Each row was made from one small tree. The marks that hang from a mark follow it in brackets, in the order of their numbers. Every link used is in the known rows. Write each row's tree.
(in the rows, 128 means zero)
Known rows:
Z_713(Z_34(Z_729(Z_128(Z_547) Z_731) Z_924)): [108 150 151  87 126 147 132 148 154 111 137 142 128 181 153 131 128 148
 146 117 165]
Z_305(Z_547 Z_713(Z_34)): [124 111 185  99 198 161  88 149 129 144 145 133 112 163 152 152 142 167
 200  79 183]
Z_713(Z_34(Z_729(Z_731) Z_924)): [122 163 174  73 127 148 112 143 149 121 146 143 123 189 164 125 153 157
 142 112 169]
Z_305(Z_547(Z_128) Z_713(Z_34(Z_729(Z_731)))): [128 133 164  98 170 161 124 131 122 122 171 136 116 168 125 117 112 151
 189 107 172]
Z_729(Z_34(Z_713) Z_731(Z_547(Z_128))): [143 125 184 120 175 132 132 147 165 127 100 142 121 179 148 124 132 141
 159 139 140]
Z_713(Z_34(Z_924)): [126 139 179  80 151 147  85 142 146 145 129 135 132 184 175 133 184 166
 167  95 178]
Z_34(Z_713 Z_729 Z_924): [154 189 147  56 160 110 117 137 149 123 114 141 133 180 149 156 154 173
 154  78 172]
Z_34(Z_713 Z_924): [146 167 162  62 170 104 102 146 155 137  95 133 133 171 156 161 171 169
 166  80 164]
Z_34(Z_729(Z_731)): [153 160 203 101 161 121 114 143 147 139 147 166 130 158 156 144 152 139
 165 111 170]
Z_729(Z_731): [144 139 219 109 172 117 104 153 153 151 126 157 129 149 162 146 168 133
 176 114 160]
Z_924(Z_34(Z_729)): [157 147 188 108 171 138  85 125 151 151 151 162 135 166 157 132 173 157
 154  84 182]
Z_731(Z_547(Z_128(Z_729))): [150 120 188 122 215 118 117 130 136 163 157 157 150 146 164 126 147 144
 190 118 178]
Z_34(Z_924): [137 150 188  78 168 114  95 148 154 153 115 149 135 169 163 154 177 152
 184  96 167]
Z_729(Z_34 Z_128): [145 108 195 153 150 137 126 160 156 149  97 146 144 164 151 163 149 141
 216 106 167]
Z_731(Z_547 Z_729(Z_34(Z_713))): [157 112 193 107 204 129 117 138 172 146 101 146 126 172 168 145 149 171
 177 114 168]
Z_601(Z_729(Z_34(Z_713))): [166 117 188 124 155 130 118 164 150 122 102 151 119 165 174 172 142 172
 152  73 175]
Z_601(Z_729(Z_128 Z_731)): [148 124 195 123 136 114 144 164 148 122 121 160 134 131 165 178 126 132
 193  99 171]
Z_305(Z_713): [166 124 193  94 203 131  99 135 136 153 123 141 128 152 148 169 165 146
 210  74 177]
Z_601(Z_729(Z_34(Z_713 Z_924) Z_128(Z_547) Z_731)): [124 123 153 114 119 120 167 185 171  92  83 143 109 168 152 175  90 151
 137 105 143]
Z_547(Z_128(Z_729(Z_34))): [154 113 193 155 169 130 135 147 133 161 144 146 148 160 150 122 148 149
 176 115 172]
Z_34(Z_713 Z_729(Z_128) Z_924): [152 183 132  70 142 107 142 140 150 116 102 135 147 170 137 171 136 163
 186  80 171]
Z_729(Z_34(Z_924) Z_731(Z_547)): [112 126 201 101 154 135 121 168 180 131 101 153 109 191 165 142 129 137
 160 143 138]
Z_34(Z_713): [166 149 185  95 193 112  93 141 147 150 106 142 137 156 160 160 183 167
 171  77 174]
Z_601(Z_729(Z_128)): [162 119 187 124 154 118 127 155 141 133 122 161 144 132 169 183 143 147
 208  76 188]

Which tree is each row?
[166 111 175 111 197 128 130 122 164 143 109 144 136 175 153 120 146 163
 191 126 162]
Z_731(Z_547(Z_128) Z_729(Z_34(Z_713)))
[112 146 146  72 150 156 132 134 130 110 161 129 111 182 123 120 104 154
 186 109 161]
Z_305(Z_547(Z_128) Z_713(Z_34(Z_729(Z_731) Z_924)))
[135 144 179 114 131 151 126 139 141 128 145 145 139 165 157 136 146 144
 176 111 180]
Z_713(Z_34(Z_729(Z_128 Z_731)))
[108 121 170 119 164 132 161 168 136 130 142 129 112 164 119 140  79 145
 190 121 147]
Z_305(Z_547(Z_128(Z_729(Z_34(Z_924) Z_731))) Z_713)
[132 111 168 104 192 159 100 131 121 142 156 130 124 164 134 125 139 160
 212  91 178]
Z_305(Z_547(Z_128) Z_713(Z_34))
[139 131 159 108 187 122 140 144 151 138 120 136 137 178 154 129 124 161
 163 117 160]
Z_731(Z_547(Z_128(Z_729(Z_34(Z_713 Z_924)))))
[122 141 138  73 165 159 119 128 125 120 161 128 121 183 125 124 119 165
 198  92 175]
Z_305(Z_547(Z_128) Z_713(Z_34(Z_729 Z_924)))
[132 182 138  62 148 108 155 145 166 101 104 141 131 170 141 165 107 146
 173 112 153]
Z_34(Z_713 Z_729(Z_128 Z_731(Z_547)) Z_924)
[145 130 161 103 137 117 157 149 170 130  77 127 141 172 143 162 138 165
 202 105 160]
Z_731(Z_729(Z_34(Z_713 Z_924) Z_128))
[123 127 165 122 179 120 136 177 157 138 112 136 118 174 157 149 123 174
 107 100 158]
Z_128(Z_547 Z_729(Z_34(Z_713 Z_924)))
[123 154 159  70 144 152 119 124 148 117 153 144 129 194 157 102 139 148
 152 132 165]
Z_713(Z_34(Z_729(Z_731(Z_547(Z_128))) Z_924))
[131 148 150  71 131 155 143 134 140 108 132 122 125 177 135 155 123 143
 190  93 170]
Z_305(Z_713(Z_34(Z_729(Z_128 Z_731) Z_924)))
[130 110 222 129 176 141 112 163 171 141 111 161 113 175 169 142 136 133
 167 139 149]
Z_729(Z_34 Z_731(Z_547))
[116 123 151  77 173 154 108 136 128 131 144 122 118 178 132 126 132 162
 207  95 169]
Z_305(Z_547(Z_128) Z_713(Z_34(Z_924)))
[150 124 159  86 180 123 138 125 171 133 100 136 133 187 148 122 137 165
 183 130 154]
Z_731(Z_547(Z_128) Z_729(Z_34(Z_713 Z_924)))
[137 187 154  49 167 110 130 144 165 108 115 146 118 181 153 151 126 157
 141 109 154]
Z_34(Z_713 Z_729(Z_731(Z_547)) Z_924)
[131 141 174 124 155 135 120 139 163 133 142 162 131 155 139 133 134 135
 146 109 164]
Z_924(Z_34(Z_729(Z_128(Z_547) Z_731)))
[129 173 164  84 121 113 152 150 157 119 122 151 138 165 140 156 125 133
 189 114 159]
Z_34(Z_729(Z_128 Z_731) Z_924)
[127 140 164  92 154 125 140 152 173 114  90 136 117 195 143 125 122 145
 153 141 130]
Z_729(Z_34(Z_713 Z_924) Z_731(Z_547(Z_128)))
[143 195 156  56 142 107 132 147 157 111 114 142 123 177 145 153 137 158
 137 100 155]
Z_34(Z_713 Z_729(Z_731) Z_924)
[140 185 140  52 162 109 138 129 158 106 121 145 128 182 140 130 122 151
 150 120 150]
Z_34(Z_713 Z_729(Z_731(Z_547(Z_128))) Z_924)
[109 126 200 122 160 126 146 175 164 139 126 147 116 172 169 145 108 144
 144 138 150]
Z_128(Z_729(Z_34(Z_924) Z_731(Z_547)))
[121 114 181 117 122 130 160 176 172 102  98 157 117 168 168 174  91 136
 181 123 151]
Z_601(Z_729(Z_34(Z_924) Z_128 Z_731(Z_547)))
[132 155 148  88 155 118 132 149 155 127 126 156 139 168 143 157 131 146
 178  98 170]
Z_34(Z_729(Z_128(Z_547)) Z_924)
[143 156 157 102 163 130 128 128 166 119 121 147 132 160 142 144 125 148
 154 104 163]
Z_924(Z_34(Z_713 Z_729(Z_128 Z_731(Z_547))))
[164 162 166  96 175 131  91 122 152 139 130 148 133 169 151 139 170 171
 137  71 179]
Z_924(Z_34(Z_713 Z_729))
[136 119 154 107 153 118 155 156 177 129  81 132 130 173 141 155 129 165
 176 112 155]
Z_731(Z_729(Z_34(Z_713 Z_924) Z_128(Z_547)))
[134 145 166 121 140 115 163 156 147 130 119 129 134 172 138 123 123 151
 144 128 145]
Z_547(Z_128(Z_729(Z_34(Z_713 Z_924) Z_731)))
[128 137 177 107 153 156 124 135 150 124 146 149 135 168 164 135 133 142
 178 121 179]
Z_713(Z_34(Z_729(Z_128 Z_731(Z_547))))
[111 133 155 114 131 121 158 179 179 108  70 130 116 180 134 159 108 143
 147 127 129]
Z_729(Z_34(Z_713 Z_924) Z_128(Z_547) Z_731)
[141 144 172  96 152 126 113 161 165 133  82 132 122 193 156 156 156 170
 157  94 154]
Z_729(Z_34(Z_713 Z_924))
[135 138 155 112 133 123 142 162 165 125  69 124 139 182 142 171 134 158
 193  97 153]
Z_729(Z_34(Z_713 Z_924) Z_128)
